Every row comes from one small tree of marks. The marks that hang from a mark follow it in brackets, in the order of their numbers. Every link used is in the known rows. Which tree was each row made from?
Known rows
q_897(q_858): [ 15.0  21.2  30.1  -7.0  -6.9 -24.3   1.9   4.5 -49.7  -1.3 -28.2  -3.6
  13.3  17.2  14.4  -9.7   2.6  22.5 -21.7 -34.1   4.5  32.0  32.8 -18.6
 -11.2 -66.9  -3.1]
q_311(q_303 q_858(q_167(q_742) q_213(q_688) q_422 q_623)): [ 27.2  17.1 -21.6  37.8  13.2 -21.3  -7.0  -1.1  32.5  12.3  27.1  46.4
 -20.3  -2.7  -8.3  -5.4  33.6  37.1  27.8   2.5 -62.9   3.2  18.3  26.1
 -21.6   5.5   2.3]
q_654(q_623(q_858)): [ 46.3  43.7  13.4   5.0  18.9  -3.2  10.1   5.3 -23.1  -7.0 -56.9  -3.2
  -4.3  24.9  34.1 -18.5   4.3 -46.0  -6.3 -25.6  29.3   8.8  24.7 -35.9
   7.6 -15.8   0.2]
q_897(q_89 q_858(q_167)): [ -1.3  22.3  35.3 -17.4  -2.7 -13.8  18.9  11.2 -38.9  20.5 -60.7  -3.2
  19.4  16.9   8.9 -17.1  -9.0  17.9 -14.9 -20.4 -11.6  60.7  27.9  -2.5
  18.0 -65.9   2.8]
q_623(q_654 q_858(q_167 q_213 q_414)): [ 12.4  -0.2   6.2  12.5   2.2  23.9 -11.8  -0.9 -21.6  -0.4 -50.8  17.6
  -0.5 -18.9  10.3 -26.3  -3.4 -42.1   1.6   3.1  18.4  17.6  -5.7 -14.3
 -29.4   7.6  -3.8]
q_858(q_167 q_414(q_64) q_422 q_623): [-41.0 -14.4  18.8 -44.9  -7.8   2.0 -12.0   9.9  11.9  -9.7  39.0 -61.0
  14.8   4.7 -19.7  19.3  -5.3   4.8 -22.6   8.5  -0.8 -22.0 -49.6  -5.3
  28.9  12.2   7.3]
q_311(q_303 q_858(q_167 q_414 q_422 q_623)): [ -6.5  -3.3  25.4  -1.7  19.2  -6.3 -16.4  23.0  -4.7  -1.1  26.8 -21.9
  -2.8 -18.6 -14.1  -7.6  32.2  13.3 -47.2   1.3 -37.7  -4.4 -30.8  -2.0
  19.5   1.4   8.8]
q_311(q_303 q_858(q_167 q_213 q_414 q_623(q_654))): [  0.5 -14.9   0.6  25.9  18.8   2.7 -17.1  10.1   5.7   8.9  19.9  37.4
 -21.3 -10.4   1.8 -32.1  49.5  11.0 -12.3   2.1 -28.6   6.4  -8.3 -20.9
 -48.3  18.5   8.9]
q_623(q_654 q_858(q_414)): [ 44.3   9.9  16.9  13.1   3.4  11.8  -6.9  11.0 -57.1 -15.6 -53.4  -5.8
   3.9  -1.0  28.6 -24.5  -2.7 -35.6 -16.9 -14.1  47.2  12.1  29.5 -27.7
  -5.9  -9.1 -10.1]
q_688(q_213): [ 17.6  37.2   8.4  12.8   1.7 -15.8 -14.6  22.6 -32.9  -6.1  15.8  12.3
  11.1  -3.5  25.5  -8.6  21.5  21.2  13.4 -28.6   0.8 -43.5  33.9 -29.9
   8.5 -56.9 -17.3]
q_654(q_623(q_858(q_167(q_742) q_213(q_688) q_414 q_422))): [ 28.2   2.5 -25.7  42.4  33.7   3.2  14.2 -21.2  25.8  21.1 -21.6  15.0
 -10.0   9.4   1.9   0.6 -16.7   0.2  12.7  17.0  -3.1 -12.0  -3.4  21.9
  10.3  19.3  -0.2]
q_897(q_89 q_858(q_167(q_742) q_414(q_64) q_422 q_623)): [-47.6 -41.7  14.7 -30.0  -5.2  -7.2  47.0  -3.2   2.3  16.2  29.7 -39.6
  -0.4  24.5 -18.5  24.8 -18.0  45.1  -7.5   2.6  -9.4  46.2   6.7  38.1
  61.2   1.3   9.2]
q_654(q_623(q_858(q_167 q_213(q_688) q_414(q_64) q_422))): [ 29.8 -13.5  -5.7 -15.8  29.7  -6.5 -16.0 -11.0  23.1  22.4  -4.3  10.9
  -8.5  47.1 -17.6  10.1 -16.7 -36.4  -9.7  12.2  15.3 -18.5 -48.6 -12.5
  30.7  11.8   8.0]
q_311(q_858(q_422)): [ 22.3  12.9  22.1   1.0 -10.7 -17.5 -22.4  22.1 -34.5 -17.1   1.6   9.2
  19.3 -17.4   5.5   5.0  11.7   1.9 -25.3 -26.7 -10.6   7.3  13.5  -4.3
  19.8 -43.3  -3.1]
q_897(q_89 q_858(q_167 q_213 q_414 q_422 q_623(q_654))): [-43.9 -59.9  14.1   2.3   3.7  11.2  36.8  -3.3  -0.6  15.5  35.5   7.7
  17.0 -24.7 -12.8   3.1 -21.2  34.0 -43.1  17.3 -18.2  60.6  -5.9   4.0
   7.0  17.1   3.0]
q_654(q_623(q_858(q_167(q_742) q_414 q_422))): [  1.6  16.5   3.2  20.4  22.2  17.1  29.2  -5.6   1.3  -2.9 -39.0 -38.5
   1.0  -8.1  12.2   2.0 -16.0 -19.0   2.6   5.0   7.5  -1.5   3.7  23.7
  38.9  23.9   3.8]
q_858(q_213 q_414(q_64) q_422 q_623): [-41.8 -49.2  -8.8 -26.4 -11.4  -9.1  -7.5   4.7  16.6 -10.1  79.7 -20.9
  -5.4   0.9 -17.9  32.2   8.9  26.6 -35.5   2.8   9.7 -26.9 -35.7 -14.8
  16.0   3.9   4.5]
q_623(q_654 q_858(q_422)): [ 50.1  27.9  24.6   1.4 -13.4  13.0  -1.5  13.8 -52.6 -34.8 -41.9  -2.0
  25.1 -22.9  24.6  -6.5 -17.6 -53.0  -5.8 -14.6  27.0  31.0  41.3 -14.3
   9.5   1.0 -12.3]
q_414(q_64 q_858(q_167(q_742) q_213 q_422 q_623)): [-42.3  -2.2 -13.8 -38.5 -31.6   2.8  12.1  -6.9  44.6 -11.3  42.8   9.8
 -16.7   0.1 -25.7  25.1   3.7 -21.5  46.7   7.5 -16.6 -15.1  -2.5  28.0
   4.1  38.9   6.8]
q_858(q_167 q_213): [-14.0  34.7   1.3  -1.0 -13.7  -1.4 -21.1   6.2   0.6   2.0 -29.4   6.6
   8.9 -14.7   7.6 -13.0  13.2   9.9  11.2  -8.6 -16.4  -6.8  -5.2 -10.3
 -34.1 -39.8   0.6]
q_858(q_167(q_742) q_213(q_688) q_414 q_422 q_623): [-18.0 -11.0 -32.3  33.1   6.0  -2.5   3.4 -15.6  40.7  12.6  34.2  -4.4
   0.3 -17.5 -10.2   8.7  -5.6  62.1   8.3  24.3 -28.4 -26.8 -13.6  27.8
 -19.0  12.1  -3.1]
q_897(q_89 q_858(q_167(q_742) q_422 q_623)): [-32.8   0.9  16.1  -1.7  -7.7  -2.3  58.3  -3.0   0.1   7.0  -0.9 -21.6
  14.1 -10.3  -0.9   8.0 -21.2  39.8   2.7  -3.0 -34.3  65.6  39.4  37.9
  29.4  -5.9   1.4]

Which tree is each row?
[ 35.3  -3.1  19.9   6.3  -1.9  15.5  -4.9  12.8 -55.4 -26.8 -25.9 -18.1
  19.5 -23.5  17.9  -4.1 -17.6 -36.9 -31.7  -4.8  38.4  13.0  20.2 -12.1
  19.2   1.9 -11.1]  q_623(q_654 q_858(q_414 q_422))
[ 17.3  17.6  11.8   2.0 -13.5  25.2  -7.5   3.6 -16.7 -20.1 -42.4  18.2
  19.7 -40.5   6.6  -9.0 -19.8 -60.6  13.8   1.8  -1.2  35.6   5.6  -0.6
 -13.1  20.7  -7.1]  q_623(q_654 q_858(q_167 q_213 q_422))
[-34.1  16.7  -5.5  17.4  -0.3   8.1  15.3  -4.2  13.1   0.5  -9.0 -45.6
  -3.1 -12.2  11.2 -10.8  10.9  40.5  16.3   4.0  -8.1 -17.3   7.1  13.8
 -16.6   6.0   1.1]  q_858(q_167(q_742) q_414 q_623)
[ -4.1 -10.3 -33.3  44.1   2.4   9.9   5.4 -18.7  30.4   5.7  36.8  11.9
   8.7 -20.4   1.1   0.9 -10.6  50.1  22.9  29.9 -18.1 -14.4  10.7  22.9
 -38.4  37.5  -6.7]  q_858(q_167(q_742) q_213(q_688) q_414 q_422 q_623(q_654))
[  1.6  -1.2  29.9 -47.1  -5.6   7.4 -19.5  13.7 -25.3 -10.8 -28.0 -44.4
   8.4   8.7 -16.0  10.7 -17.7 -54.0 -16.6  -3.3  22.6   1.7 -38.8   2.0
  54.2  -1.5   3.2]  q_623(q_858(q_167 q_414(q_64) q_422))
[ 50.8  43.0  -2.2   7.3   8.7  -4.4 -25.4  -4.1  -4.5  15.2 -73.2  37.8
  -1.6  12.6   3.8 -26.6  -6.0 -36.9  19.2  -6.3  -1.4  10.1  -3.5 -14.9
 -27.9 -27.4  -7.7]  q_623(q_858(q_167 q_213(q_688)))
[-21.1 -23.8  -5.4   8.6  -5.0  -8.3 -15.4   9.1 -16.4  -8.9  32.1 -11.2
  12.0 -30.0   0.0  17.0   6.2  42.9 -47.2  -0.1   5.0 -28.7 -13.7  -6.0
   9.7 -40.3  -3.0]  q_858(q_213 q_414 q_422)
[ -2.3   5.3 -25.5 -27.3 -19.0 -10.9  -0.6 -14.5  48.3   5.9  39.7  33.1
 -14.8  25.7 -28.8  17.9  -2.8 -12.1  50.5  13.2 -16.2 -28.1   0.4  24.9
  -4.6  28.4   2.0]  q_414(q_64 q_858(q_167(q_742) q_213(q_688) q_422 q_623))
[-27.5  -4.1 -14.1 -27.7 -35.5  15.6  14.5  -8.8  34.2 -18.9  44.9  24.7
  -8.7  -5.0 -13.8  15.7  -2.4 -37.2  62.6  12.4  -6.7  -5.1  20.3  24.8
 -18.5  63.8   4.3]  q_414(q_64 q_858(q_167(q_742) q_213 q_422 q_623(q_654)))
[ 37.2  30.2  18.0   0.8  14.2   1.3  13.3   8.6 -21.3 -18.5 -34.7 -16.1
  10.8   2.8  22.2   0.9 -10.6 -44.3 -21.7 -16.8  20.2   7.9  17.1 -21.1
  34.3  -1.6  -0.7]  q_654(q_623(q_858(q_422)))
[  9.1 -14.4 -25.2  23.9  17.4 -18.7 -15.2  -7.5  15.0  17.1  25.9  15.7
  -9.9  12.4   1.7  -7.3  14.2  52.7 -30.1   3.7   5.3 -35.2 -12.3 -32.8
 -36.5 -22.7  -5.0]  q_858(q_213(q_688) q_414 q_623)
[-33.5  -5.6 -26.7  36.8  -6.6  19.7  17.4 -13.7  24.9  -0.1  15.0   1.0
  -8.2 -23.9  15.2 -14.1  10.7  39.2  35.1  14.4  -8.2  -2.6  17.9  12.3
 -52.8  35.8  -0.4]  q_858(q_167(q_742) q_213 q_414 q_623(q_654))
[ -1.1 -29.7 -13.1 -13.0  -1.2   0.9 -22.2  -8.5  28.2   8.3  52.5   8.1
  11.3  15.2 -18.6   9.7 -11.8  14.2   1.7  25.2   0.2 -20.4 -35.3 -11.0
 -15.7  31.6   0.7]  q_858(q_167 q_213(q_688) q_414(q_64) q_422 q_623(q_654))
[-15.2 -18.4 -12.5  -4.3  10.7   8.5  20.3 -12.7  26.9   5.3  -0.4  -8.9
 -21.3  21.2  -6.3  20.8  -6.8 -26.0  22.6   6.4  11.7  -9.1 -17.1  24.7
  40.5  32.4  11.6]  q_654(q_623(q_858(q_167(q_742) q_213 q_414(q_64) q_422)))
[ 44.2 -16.4  -8.3  16.6  15.0 -10.0 -22.0  -1.3 -20.4   4.7 -11.5  20.3
   0.2  -6.0  -4.4   4.9 -11.7  -4.8 -40.3   1.5  19.7 -10.4 -12.1 -11.1
  10.8 -25.8 -10.8]  q_623(q_858(q_213(q_688) q_414 q_422))
[ 37.2  16.7 -30.7  47.6  38.6  -0.8  12.8 -23.0  23.8  31.9 -47.4  26.3
 -25.8  29.4  13.5 -19.1  -0.7  -1.3  27.5   7.4   6.7 -15.2   5.7   7.1
 -16.2   5.8   1.5]  q_654(q_623(q_858(q_167(q_742) q_213(q_688) q_414)))
[  4.2  41.8  25.2 -64.1 -23.0  -8.9 -28.6  14.5 -14.7  -3.4 -31.0  -1.4
   0.0  36.3  -9.5  -6.6   8.7 -53.1  24.5 -16.4  16.2 -22.2  -6.0 -14.4
   7.5 -26.6   6.3]  q_414(q_64 q_858(q_167))
[-23.3 -34.6  -4.2 -25.7 -14.7 -15.8 -24.7  10.0 -10.6  -8.0  49.9 -15.1
   0.8   6.7 -10.9  29.7   8.0  28.8 -30.7  -5.4  17.6 -32.0 -23.8  -7.1
  24.9 -35.0   2.3]  q_858(q_213 q_414(q_64) q_422)
[-42.4 -36.8  -0.4 -23.3 -15.5  14.6  -9.0   1.2  23.2  -9.6  58.7 -15.2
   9.1  -8.8 -15.8  15.0  -4.7   1.7  -3.8  18.7   0.2 -13.0 -38.2  -6.7
  -9.8  41.3   6.1]  q_858(q_167 q_213 q_414(q_64) q_422 q_623(q_654))
[-24.6 -18.5  -3.5 -53.3 -25.7 -10.4  -6.1   5.1  20.3 -17.6  63.1  17.6
 -11.8   7.7 -23.7  27.7   9.3 -29.3  -7.6  -3.6   6.3 -21.8 -12.8 -16.9
  10.2  14.3   3.9]  q_414(q_64 q_858(q_213 q_422 q_623))
[ 52.7  -1.9 -13.1  22.2  18.8 -14.3 -23.1  -2.2 -22.4  16.0 -36.1  30.9
 -15.0  16.2   6.9 -16.7   2.7  -4.4 -25.3  -7.1  28.5 -11.4  -0.6 -25.4
 -14.8 -39.9  -9.9]  q_623(q_858(q_213(q_688) q_414))
[-36.8   4.8  -5.5 -16.9 -10.2  -0.7   5.3  -2.6  18.2   1.6  13.3 -46.5
 -12.9  24.7  -0.4   2.5  10.8  25.3  31.3   0.1   5.6 -24.0  -4.6  13.4
   2.5  10.1   7.2]  q_858(q_167(q_742) q_414(q_64) q_623)
[-52.1 -27.8  -7.2  22.6   2.8  -2.6  33.3 -23.5  21.0  18.6  17.1  -1.0
 -17.1  -5.7  -9.2  -3.7   4.2  57.5   3.4   1.5 -25.7  28.8  -1.5  20.8
 -37.9   3.2   4.6]  q_897(q_858(q_167(q_742) q_213 q_414 q_623))
[ 22.9  36.5 -10.6  30.5 -15.0  22.8  11.6  -8.8  -9.9  -9.7 -67.8  32.0
  -8.5 -19.7  26.9 -25.0  -2.6 -37.3  68.3  -7.1   3.4  37.2  50.5  18.1
 -41.3  16.4  -7.3]  q_623(q_654 q_858(q_167(q_742) q_213))
